What can hang from each mark
lesab: romed
dodif: biki seno
romed: bebi lesab seno
sove: lesab
bebi: famu
biki: dodif
famu: bebi
seno: dodif romed

Each row was made from one small tree. Brackets hold a mark, then the marks that hang from it, in alphabetical order. Every link used is in the known rows. Write each row's tree.
Known rows
(famu bebi): [ 2.53 -3.08  3.41  0.18  0.71  1.95 -0.76  2.58 -1.88  2.65 -2.44 -0.92
 -0.26 -4.01 -0.35  3.19  2.30  1.52]
(romed (bebi famu) lesab seno): [-1.56 -3.81  3.56 -0.84  4.25  0.16 -2.55 -1.77 -2.83  0.24 -4.13 -1.68
  0.27 -4.06 -3.88  3.94  0.46 -0.93]
(romed bebi seno): [ 0.08 -2.47  3.18  1.11  2.61  0.47 -2.30 -1.37 -2.17  1.99 -3.67 -2.71
 -1.06 -1.07 -0.76  2.99  0.44  0.81]
(dodif (seno (romed bebi))): [ 1.82 -2.54  3.27  1.60  1.43  2.01 -0.22 -0.62 -1.66  7.63 -5.55 -0.81
 -2.53 -1.14 -0.29  4.29  0.38  2.52]
(romed bebi lesab seno): [-0.59 -2.90  3.28  0.76  3.81 -0.57 -2.30 -2.39 -2.33  0.78 -4.53 -1.79
 -0.13 -0.19 -2.12  1.59 -0.19 -0.57]
(romed lesab (seno (dodif biki))): [ 0.39  1.38  4.59  0.59  3.18 -1.54 -4.17 -1.27 -1.38  0.07 -4.76 -1.60
  0.06  1.83 -0.95  2.62 -0.03  1.02]
(romed lesab seno): [ 0.48 -4.05  3.58  2.00  2.77 -0.35 -2.07 -0.31 -1.79 -0.33 -3.86 -1.31
  0.28 -0.49 -2.14  0.25  0.37  0.86]
(dodif biki (seno (romed (bebi famu) lesab))): [ 0.04 -1.64  4.16 -0.32  3.18  2.49 -2.82 -1.05 -2.02  6.51 -6.93 -0.03
 -1.77 -3.44 -2.76  8.41  0.45  0.78]
(lesab (romed (bebi famu) (seno (dodif biki)))): [-0.99  2.77  4.50 -2.14  3.47 -0.87 -1.75 -0.76  0.96  2.57 -3.90 -2.91
 -1.28 -3.69 -1.98  8.40  0.45  0.75]
(seno (dodif biki) (romed (bebi famu) lesab)): [-0.53 -0.20  3.93 -0.71  3.58  1.46 -2.93 -1.22 -2.04  3.31 -5.46 -0.29
 -1.30 -2.90 -3.35  6.55  0.75  0.34]
(seno (dodif biki) romed): [ 2.35 -0.06  3.87  2.70  1.02  1.83 -2.47  1.26 -0.87  3.95 -4.33 -0.95
 -2.30 -0.12 -0.08  4.12  1.08  3.46]
(seno romed): [ 2.40 -5.73  2.86  4.13  0.53  2.95 -0.30  2.14 -1.28  3.56 -3.41 -0.61
 -2.08 -2.43 -0.96  1.67  1.39  3.39]
(romed (bebi famu) seno): [-0.78 -3.03  3.48 -0.46  3.02  1.28 -2.43 -1.00 -2.47  1.43 -3.32 -2.62
 -0.59 -5.09 -2.53  5.65  1.11  0.40]
(dodif biki (seno (romed bebi lesab))): [ 1.23 -1.02  3.96  1.18  2.77  1.67 -2.64 -1.00 -1.63  6.86 -7.25 -0.29
 -2.09  0.30 -1.04  6.02 -0.17  1.08]
(biki dodif): [ 2.30  0.50  3.12  2.62  0.24  1.54 -3.12  2.20 -1.05  2.07 -2.99 -1.64
 -2.12 -1.04 -0.02  5.42  2.51  2.54]
(sove (lesab (romed bebi (seno (dodif biki))))): [-0.69  4.48  4.46 -0.65  1.85 -3.12 -0.79 -3.18  1.40  2.84 -3.36 -1.87
 -1.17  1.37 -1.42  5.12 -0.52  0.72]
(sove (lesab romed)): [ 1.60 -0.65  3.11  2.33 -0.91 -0.93  1.74  0.76  1.39  2.65 -1.79  0.12
 -0.87 -2.03 -2.02  1.43  1.60  2.57]
(bebi famu): [ 1.31 -2.55  3.07  1.08  0.68  2.28 -1.85  1.81 -1.85  1.56 -2.55 -0.77
 -0.55 -5.76 -2.18  4.16  2.84  2.32]
(lesab (romed bebi seno)): [ 0.35 -1.92  3.23  0.92  2.51 -0.48  0.54 -0.48  1.19  2.66 -3.48 -2.78
 -1.41 -2.08 -1.13  3.66 -0.07  0.93]
(biki (dodif (seno (romed lesab)))): [ 2.05 -1.45  3.83  2.51  1.50  1.06 -1.46  1.13 -0.93  5.45 -5.80 -0.07
 -2.36  0.28 -1.08  5.35  0.82  2.52]

Which tree is each row?
[ 0.26  0.32  3.81 -0.27  2.40  2.49 -2.85 -0.53 -1.71  4.60 -4.49 -1.15
 -2.21 -3.85 -1.92  7.86  1.30  1.59] => (seno (dodif biki) (romed (bebi famu)))
[ 3.00 -0.97  3.76  2.87  0.27  2.14 -1.19  2.24 -0.62  6.50 -5.01 -0.96
 -3.34 -0.35  0.48  6.60  1.34  3.83] => (biki (dodif (seno romed)))
[-0.51  2.55  4.36 -0.77  4.20 -1.58 -4.55 -3.10 -1.99  1.29 -5.43 -2.08
 -0.42  2.04 -1.29  4.11 -0.73 -0.46] => (romed bebi lesab (seno (dodif biki)))
[-1.65  1.98  4.62 -2.31  4.67 -0.91 -4.54 -2.74 -2.40  0.70 -5.17 -1.89
  0.06 -1.93 -3.06  6.29  0.13 -0.82] => (romed (bebi famu) lesab (seno (dodif biki)))
[-0.54 -2.31  2.90 -0.75  2.79  1.06 -2.42 -0.97 -2.69  1.78 -4.15 -0.36
  0.00 -4.71 -3.71  4.05  1.75 -0.50] => (romed (bebi famu) lesab)
[-0.07 -1.16  3.87 -0.33  2.91  1.58 -1.85 -0.51 -1.91  6.08 -6.03 -0.25
 -2.30 -3.32 -2.96  9.09  0.92  0.66] => (biki (dodif (seno (romed (bebi famu) lesab))))
[-0.68 -2.12  3.45 -0.73  3.33  0.79 -0.70 -1.45 -2.22  2.92 -4.58  0.25
 -0.79 -3.58 -3.95  3.51  0.73  0.36] => (seno dodif (romed (bebi famu) lesab))
[-1.12  0.28  3.97 -2.04  3.25 -0.58 -2.19 -2.16 -2.28  1.55 -3.28 -2.44
 -0.35 -3.55 -2.16  4.72  0.60  0.55] => (romed (bebi famu) (seno dodif))
[ 1.09  1.98  4.50  0.91  1.98 -0.37 -4.03 -0.05 -1.16  1.24 -3.90 -2.60
 -0.96  0.96  0.36  3.94  0.50  2.43] => (romed (seno (dodif biki)))
[-0.04  1.53  3.67 -0.58  2.71 -2.34  0.77 -1.25  1.22  2.67 -3.43 -2.62
 -1.15 -0.43 -0.95  2.88 -0.30  1.13] => (lesab (romed bebi (seno dodif)))
[ 0.56 -5.02  2.70  2.36  2.70  1.80 -0.77 -0.71 -2.05  3.39 -5.00 -0.08
 -1.42 -1.43 -2.60  1.82  0.27  0.51] => (seno (romed bebi lesab))
[-0.53 -0.99  3.45  0.84  1.48 -2.04  1.43 -2.35  0.80  2.48 -2.44 -1.61
 -0.93 -1.05 -2.30  2.83 -0.02  0.57] => (sove (lesab (romed bebi seno)))
[ 2.21 -4.21  3.65  2.47  1.48  1.15 -0.05  0.83 -1.52  5.27 -5.80  0.63
 -1.24 -0.36 -1.37  1.49  0.22  2.62] => (dodif (seno (romed lesab)))
[ 1.20  2.67  4.47  0.79  2.02 -1.43 -1.13  0.69  2.00  1.88 -3.67 -2.65
 -1.29  0.18 -0.05  4.61  0.18  2.66] => (lesab (romed (seno (dodif biki))))
[ 1.11 -0.48  3.64  1.20  2.51  0.86 -1.64 -0.60 -1.37  6.47 -6.43 -0.41
 -2.73  0.51 -1.20  6.80  0.30  1.04] => (biki (dodif (seno (romed bebi lesab))))
[ 0.16  3.67  4.25 -0.59  2.99 -1.50 -1.41 -1.18  1.51  3.04 -4.42 -3.01
 -1.62  0.09 -0.22  5.94 -0.37  1.12] => (lesab (romed bebi (seno (dodif biki))))
[ 1.93 -0.47  3.84  1.54  1.59  2.79 -2.52 -0.28 -1.35  8.05 -6.35 -1.25
 -3.01 -0.58  0.35  7.36  0.42  2.56] => (dodif biki (seno (romed bebi)))
